Each row was made from one small tree. Brackets hold a mark, then the marks that hang from it, in the order of their numbers. Every link used is in the known rows. Write each row's tree.
In the rows, 128 means zero.
Known rows:
{j3 {j422 j329 {j698 {j525 j562}}}}: [116 142 118  62 116 113 171 173 136 137 127 147 110 130 138 146 101 118
 108  94  89 133 113 127 113  90 125 105 145 106 101 162 142  91 159 115
 167 184]
{j329 j422 j562}: [156 103 136 133  85 172 158 114 123 143 107 148 105 109 112 178 138 116
  90 110 105 107 101  81 137 107 106 134 132  86 113  95 149 121 133 151
  89  88]
{j422 {j698 {j525 j2 j176}}}: [108 180 135  91 164 108 117 150 119 172 136 148  99 121 102  92 126 133
 154 134 107  34 105 118 123 133 150 147 113 126 101 149 138  98 149 133
 136 154]
{j499 j69}: [ 62 111 142 141 125 129 137 122  99 116 125 139 129 136 117 170 129 122
 112  97  78  77 100 104  98 116 172 133 113  68 102 112 134 108 146 120
 105  77]
{j369 j625}: [ 84 100 126 135 120 140 112 107 136 146  86 140 114 133 149 166 123 135
 106 123  97 108  95  92 117 134 205 178 133  98 116 119 131  87 128 140
 134 115]
{j499 j281}: [ 57 111 140 146 135 131 139 159  87 138 154 120 104 119 116 163 132 143
 124  95 111  77 132  93  97 108 166 170 123 106 112 137 136 106 140 123
 109  75]
{j2 {j525 j176 {j562 j329} j698}}: [140 181 118  96 164 125 233 185 144 163  54 102 121 149  76  86 132 102
 125 136 141 134 140 138  85 105  89 142 116  93 105 147 151  92 166 153
  83 179]
{j3 {j422 j698}}: [128 157 132 102 138 106 113 175 130 128 104 140 115 158 154 195 138 135
 127  89  92  60 116 122 109 116 197 111 130  98 102 137 143 112 143  78
 146 115]
{j176 {j525 {j562 j329} j698}}: [112 140 124 126 166 138 209 170 101 152  47 116 143 120 108 109  91 103
 113 135 127 157 109 121  95  84  69 131 121 127  91 117 144  96 155 181
 129 133]
{j672 {j562 {j329 j422}}}: [149  95 118 140  77 182 182 115 120 125  39 134  97 132  93 149 128 110
 106 113 128 142 136  97 134  94 117 183 152  86  94 116 142 111 151 179
 128 117]
{j329 j422 {j562 j672}}: [172  99 133 136  95 205 137 124  94 144  94 152  97  87  89 142 131 141
  94 112 114 119 112  87 143 104 122 128 125  87 113  85 155 118 132 142
 134  87]
{j672 j562}: [112  99 128 131  96 144 163 140 105 114 109 140 101 165 119 143 125 128
 114 114 110 108 126 103 132 106 185 189 151 108 101 128 147 104 146 164
 115 119]
{j422 j329 {j698 j525}}: [100 137 119  84 122 132 148 121 134 127 154 143 101 123 122 116 109 108
 121 108  54 123 113 125 108 123 145 152 162 115 105 167 128  97 154 141
 155 155]
{j562 j672}: [ 94 113 134 127 129 170 132 147  81 138 110 138 108 123 105 141 121 166
 130 110 106 110 118 114 113 119 192 151 130 102 104 117 145 104 137 124
 170 111]
{j329 {j422 j698} j562}: [188 127 130 116  97 154 129 128 145 134 111 138  93 109 123 184 148  98
  98 107  82  91 119  86 142 117 101 108 131  82 121 120 155 123 139 109
  91  94]
{j697 {j369 j3 {j499 j69} j625}}: [ 97 122 138 141 139 123 108 132 125 138  84 139 146  87 101 125 139 118
  90  96  63  97  55 135 119 126 141 178 123  26 101 111 127  83 126 173
  91  89]
{j724 {j562 {j329 j422} j672}}: [121 111 128 106  91 222 178 141  61 155  53 128 132  84  50 172  99 128
 125 110 142 146 122 115 133  97 134 140 133  86  97 128 151 114 159 144
 176 123]
{j3 {j422 j329 {j698 j525}}}: [110 153 119  75 129 112 131 146 127 129 148 159 109 128 140 131 108 119
 117  91  74 100 103 134 106 108 170 127 154 114  95 161 130  97 150 126
 174 149]
{j562 j329 j672}: [108 119 123 140 134 194 155 147  92 136  54 122 104 114  69 126 131 152
 134 120 121 119 130 125 108 112 180 159 121 113  91 120 151 110 146 150
 195 127]
{j562 {j329 {j422 {j698 j525}}} j672}: [152 159 116 114 117 196 135 106 128 153  65 145 103  62  68 101 113 120
 146 114  93 127 120 124 114 120  95 129 113  92  96 142 142 103 148 134
 202 115]
{j672 {j562 {j329 {j422 {j698 j525}}}}}: [171 148 112 114  84 171 163 100 149 126  62 147  97  97  80 112 123  84
 131 115  99 132 130 109 131 106  83 164 139 102  95 153 144 105 156 171
 149 124]
{j562 {j329 j422}}: [117 112 125 137 105 180 168 112 130 146  54 128 112 119  98 177 126 123
 115 104 115 124 118 103 108 110 112 147 137  78  98 111 129 117 142 148
 135 115]
{j697 {j369 j499 j625}}: [104 109 127 115 139 134 139 109 138 143 102 138 119  63 127 140 135 124
 101 104  88  89  71 118 122 137 158 179 124  66 106 130 122  98 119 188
 114 122]
{j422 {j698 {j525 j176 j562}}}: [ 95 159 136  68 127  99 178 161 141 163 109 116 155 118 102 133 128 115
 136 135  89  64 118 119 110 119 101 114 102 103 108 164 136  90 154 112
 103 148]
{j525 j2 j176 j562 j698}: [ 95 140 124 105 175 106 177 211  96 178  97 121 109 167 114  92 108 139
 122 143 162  87 114 116 126 106 132 136 133  95 106 102 136  78 157 149
  84 180]
{j672 {j562 j329}}: [126 107 118 140  98 166 185 146 115 111  54 124  94 152  84 135 135 119
 118 122 127 122 139 114 127  99 169 198 147 118  87 137 155 107 156 192
 144 132]
{j2 {j525 j176 j698}}: [129 183 132 105 173  98 170 150 123 159 113 132 127 166 106  86 129 119
 132 127 107  97 119 133  86 128 143 157 129  89 115 143 132  95 147 137
  66 134]
{j422 {j698 {j525 j176}}}: [102 169 138  85 141  95 136 128 127 156 119 132 152 118 102 123 132 118
 146 132  75  35 107 123 103 137 147 140 106 113 105 162 123  94 145 124
 106 114]
{j2 {j525 j176 j562 j698}}: [127 172 129  88 158 101 211 182 131 166  98 116 127 165 113  98 124 117
 123 126 124 124 125 127  93 112  98 137 122  79 118 143 143  86 156 127
  54 164]
{j2 {j525 j176 j562}}: [122 156 143  89 126 118 211 163 136 166 110 113 127 144 110 147 140 135
 121 118 107 106 130 113  96 109 102 146 110  88 119 149 153 105 148 106
  81 169]
{j2 j525}: [123 159 140 112 130 145 171 129 133 139 147 142  83 147 122 147 135 133
 130  96  79 125 114 115  90 124 142 169 126  99 114 146 157 121 138 126
 121 144]
{j176 {j525 j2 {j562 j329 j672}}}: [128 129 135 143 170 198 171 187  68 168  66 131  89  77  85  95  96 157
 130 127 151 150 119 105 123  72  81 151 105 152  90  97 178 108 147 155
 225 180]
{j672 {j562 {j329 {j422 j698}}}}: [180 129 112 127  88 167 151 134 145 116  37 127  84 134 100 154 138  93
 115 110 107 129 154 103 138 104 111 165 157  85 100 140 149 109 155 134
 129 123]
{j698 {j422 {j329 j562}}}: [ 99  87 124 110 108 158 130 170  90 124 197 148  78 123 120 175 103 119
  94 104 102 133 119 102 113  91 147 136 170 125 110 128 143 113 141 152
 134 165]
{j698 j422 j525}: [ 36 143 135 103 127 144 115 132 102 157 191 165 114 102 116 154  81 137
 158 102  89 104  90 114  78 117 140 125 118 128 100 140 123 107 135 146
 167 136]
{j698 {j422 j329} {j525 j176 j562}}: [ 31 111 129  64 119 121 174 177  96 170 175 138 143 109 111 141  76 128
 127 119 108 126 113 117  88  91  99 129 143 111 108 151 115  79 149 138
 129 199]
{j697 j369}: [ 85 115 138 156 120 143 194 145 116 133 129 139 110 106 103 155 155 134
 134 107  97  66  95 119 123 128 166 120 137  86  94 142 138 122 138 139
 131 101]
{j3 j422}: [ 98 130 138 115 131 123 140 164 104 138 106 149 125 157 142 192 125 154
 117  91 113  71 102 116 102 107 202 128 127  98  95 117 139 113 136 120
 143 107]

Which tree is each row?
[113 162 117  84 116 150 197 151 157 144  79 115 106 105  78 136 126 103
 143 123  97 123 124 124 103 110  85 122 107 113  96 164 157 102 164 148
 159 162]
{j422 {j698 {j525 {j562 j329}}}}
[147  79 121 124 111 190 153 154  78 118 128 142  84 110  89 111 126 140
  82 119 107 137 122 109 139  98 174 158 161 115 106 119 159 107 144 169
 159 139]
{j422 {j329 {j562 j672}}}
[ 66 136 119 102 129 199 162 176  90 163 119 140 101  66  61 122  77 148
 160 114 133 156 121 125  83  90  95 111 100 126  92 132 153  97 151 150
 228 178]
{j698 j422 {j525 {j562 j329 j672}}}
[129 109 123 144 111 213 147 122 100 149  44 132 111  93  81 141 122 146
 122 107 121 137 127 109 114 107 128 144 130  78  97 103 137 110 139 139
 180 112]
{j562 {j329 j422} j672}
[164 137 118 129 122 195 122 140 122 141  45 123  96  96  91 145 137 128
 128 106  99 125 143 114 119 116 127 123 130  76 103 128 145 110 145  94
 185 115]
{j562 {j329 {j422 j698}} j672}
[ 85 120 138 109 144 122 178 193 101 177 105 120 105 150 117 144 127 155
 123 132 146  73 119 102 130 104 135 146 124 102 108 112 150  97 148 120
 109 179]
{j525 j2 j176 j562}
[110 152 135 141 202 125 125 154  71 161 135 159 101 130 139  73  80 128
 130 123 124 116  88 112 113 103 124 157 137 143  99  96 138  98 138 174
 138 133]
{j176 {j525 j2 j698}}
[ 97 148 126 123 187 105 133 180  88 171 107 135 107 172 113  83 111 140
 133 139 147  61 107 124 121 125 180 155 141 103 101 106 126  85 146 158
  94 145]
{j525 j2 j176 j698}
[ 75 147 152 110 160  94  78 196  60 137 129 126 153 114 109 151 117 150
  91  49  94  74  97 135  78  78 143 172 101  49  99 100 131  93 140 142
  81  59]
{j369 {j3 j422} {j499 j69 j281}}
[180 107 116 111 117 171 127 167  96 108 130 130  70 110  95 117 134 122
  89 119  85 128 141 112 147 105 168 139 165 115 113 140 164 109 149 128
 157 141]
{j422 {j329 {j562 j672}} j698}
[ 80 157 136 133 210 125  80 184  60 170 187 168  93 122 152 101  52 130
 147 108 128 119  93 112  93  94 112 131 135 152 103  97 132 100 133 147
 166 151]
{j176 {j525 j2 {j698 j422}}}
[ 72 136 113 111 180 167 105 236  61 170 158 149  53 130 117  97  62 164
 148 111 164 158 130 119 116  91 138 105 142 113 109  95 151  84 147 116
 187 202]
{j525 j2 {j562 j672} {j698 j422}}
[ 52 129 118  95 146 127 148 209  98 154 153 132 110 155 137 163  77 124
 132 108 124 145 122 118  89  99 125  92 140  96 111 117 128  86 146 122
 118 158]
{j525 j562 {j698 j422}}
[ 92 121 136 105 140 119  64 126 120 142  82 129 152 121 123 134 109 124
  79  97  62 124  70 125 100 120 158 208 120  42 113  90 125  74 131 171
  86 102]
{j369 j3 {j499 j69} j625}
[ 47 104 118  78 118 181 144 172  74 154 181 155  94  84 100 114  56 152
 133 103 104 188 119 120  96  85 111 121 146 117 107 142 137  85 147 134
 211 203]
{j698 {j422 j329} {j525 {j562 j672}}}
[141 171 127  94 168 129 196 190 105 170  90 120 122 139  93  61 116 141
 127 130 135 135 140 134  99 108 115 135 115  83 118 136 150  80 152 118
 101 159]
{j2 {j525 j176 {j562 j672} j698}}
[ 47 112 108 104 152 126 113 180  81 135 177 144  98 163 145 136  67 118
 116 100 105 159 120 131  85 103 167 130 187 100 108 130 107  85 146 142
 136 165]
{j525 {j698 {j422 j329}}}
[148 128 118 113 126 107  67 187 148 141  74 141 105 184 165 148 114 132
  80  99  83 136 110 133 132 112 210 165 190  88 114 133 142  68 139 100
 162 155]
{j369 {j3 {j422 j329 j698}} j625}
[135 154 143  98 139 150 197 179 109 168  99 119 122 122  91 110 134 157
 127 120 118 121 141 120 102 106 117 143 106  92 120 140 164  98 146  97
 124 167]
{j2 {j525 j176 {j562 j672}}}
[ 46 132 138  79 135 146 141 182  73 185 148 142 154  77  84 121  83 161
 155 127 124  95 115 119  89  99 118 109  93 117 104 130 134  83 141 115
 168 162]
{j698 j422 {j525 j176 {j562 j672}}}
[ 57 139 116 107 172 137 126 227  92 169 173 143  56 154 136 130  63 141
 143 109 155 146 117 110 110  95 119 104 144 111 109 104 143  91 149 125
 144 200]
{j525 j2 j562 {j698 j422}}
[ 66 146 136 124 185 114  99 170  67 155 166 153 140 123 148 132  60 118
 137 108  98 121  97 118  73  97 115 116 128 138 103 114 120  98 131 135
 137 109]
{j176 {j525 {j698 j422}}}
[ 61 153 127 112 197 104  88 207  72 178 162 147 100 156 123 111  86 141
 149 127 152  65 114 121 101 114 168 128 143 114 104 106 118  85 141 131
 117 164]
{j525 j2 j176 {j698 j422}}
[124 150 143  67 143 119 100 190  99 156  92 134 146 159 128 159 112 162
 105  71  92 103  79 152  95  98 158 177 133  78  94 105 136 101 129 172
 111 132]
{j369 {j3 j422} j499}
[164 131 115  91 119 175 135 136 102 120 150 154  76  78  80  70 119 114
 106 125  78 131 117 120 137 109 143 143 146 131 106 155 158  99 152 163
 176 138]
{j422 {j329 {j562 j672}} {j698 j525}}
[113 155 128  68 140  81 136 157 121 147 125 148 148 133 131 127 122 119
 117 110  87  54 111 137 104 111 172 133 139 107  97 167 116  87 151 114
 140 145]
{j3 {j422 j329 {j698 {j525 j176}}}}
[204 127 128 125 103 183 112 142 119 134 100 143  89  85 101 152 141 123
 102 109  91 109 129  91 150 112 116 110 127  88 119 112 161 118 136 108
 137  89]
{j329 {j422 j698} {j562 j672}}
[ 54 117 145 145 156 114 147 140  77 115 164 122 130  31  84 139 152 115
 107  66  87  47 100 115  95 105 119 149  92  41  98 140 119 110 137 153
  69  47]
{j697 {j369 {j499 j69 j281}}}
[101 123 121 126 136 176 197 188 118 155  77 116  56 139  92 142 121 141
 126 122 158 134 126 106 125  94 119 149 130 116  94 113 169 112 157 154
 173 201]
{j525 j2 {j562 j329}}
[130 133 105 129 144 176 190 174 122 170  49 129  63 130 101 107  99 117
 112 117 171 170 120 108 131  92  60 123 148  80 100  92 144  95 158 165
 135 180]
{j525 j2 {j562 {j329 j422}} j698}
[114 184 139  76 147  78 121 156 127 159 108 151 164 127 124 138 131 130
 142 115  93  11  99 132 102 121 164 117  95 113  96 154 129  98 144 100
 132 113]
{j3 {j422 {j698 {j525 j176}}}}
[ 33 145 142  92 138 114 119 146  90 175 171 155 157 106 102 146  93 137
 160 123 102  53  96 118  78 118 142 131 102 121 100 142 112  95 136 136
 133 131]
{j698 j422 {j525 j176}}
[ 53 102 133 120 159 111  66 104  94 130 133 123 135  54 125 146 120 119
  82  80  85  89 100  87  87 111 161 210  84  48 118 110 115  79 132 159
  77  63]
{j369 {j499 j69 j281} j625}
[113 123 131  89 138 132  81 138 130 164  74 124 134 139 132 136 106 141
  90 105  75 140  78 128 108 124 168 225 143  69 114 104 130  76 121 193
 107 138]
{j369 j3 j499 j625}
[ 76 148 132 120 195 129 124 212  67 178 176 154  96 120 147 118  47 129
 135 112 143 148 103 107 101  78  70 110 130 146 108  95 145  94 141 135
 155 182]
{j176 {j525 j2 j562 {j698 j422}}}
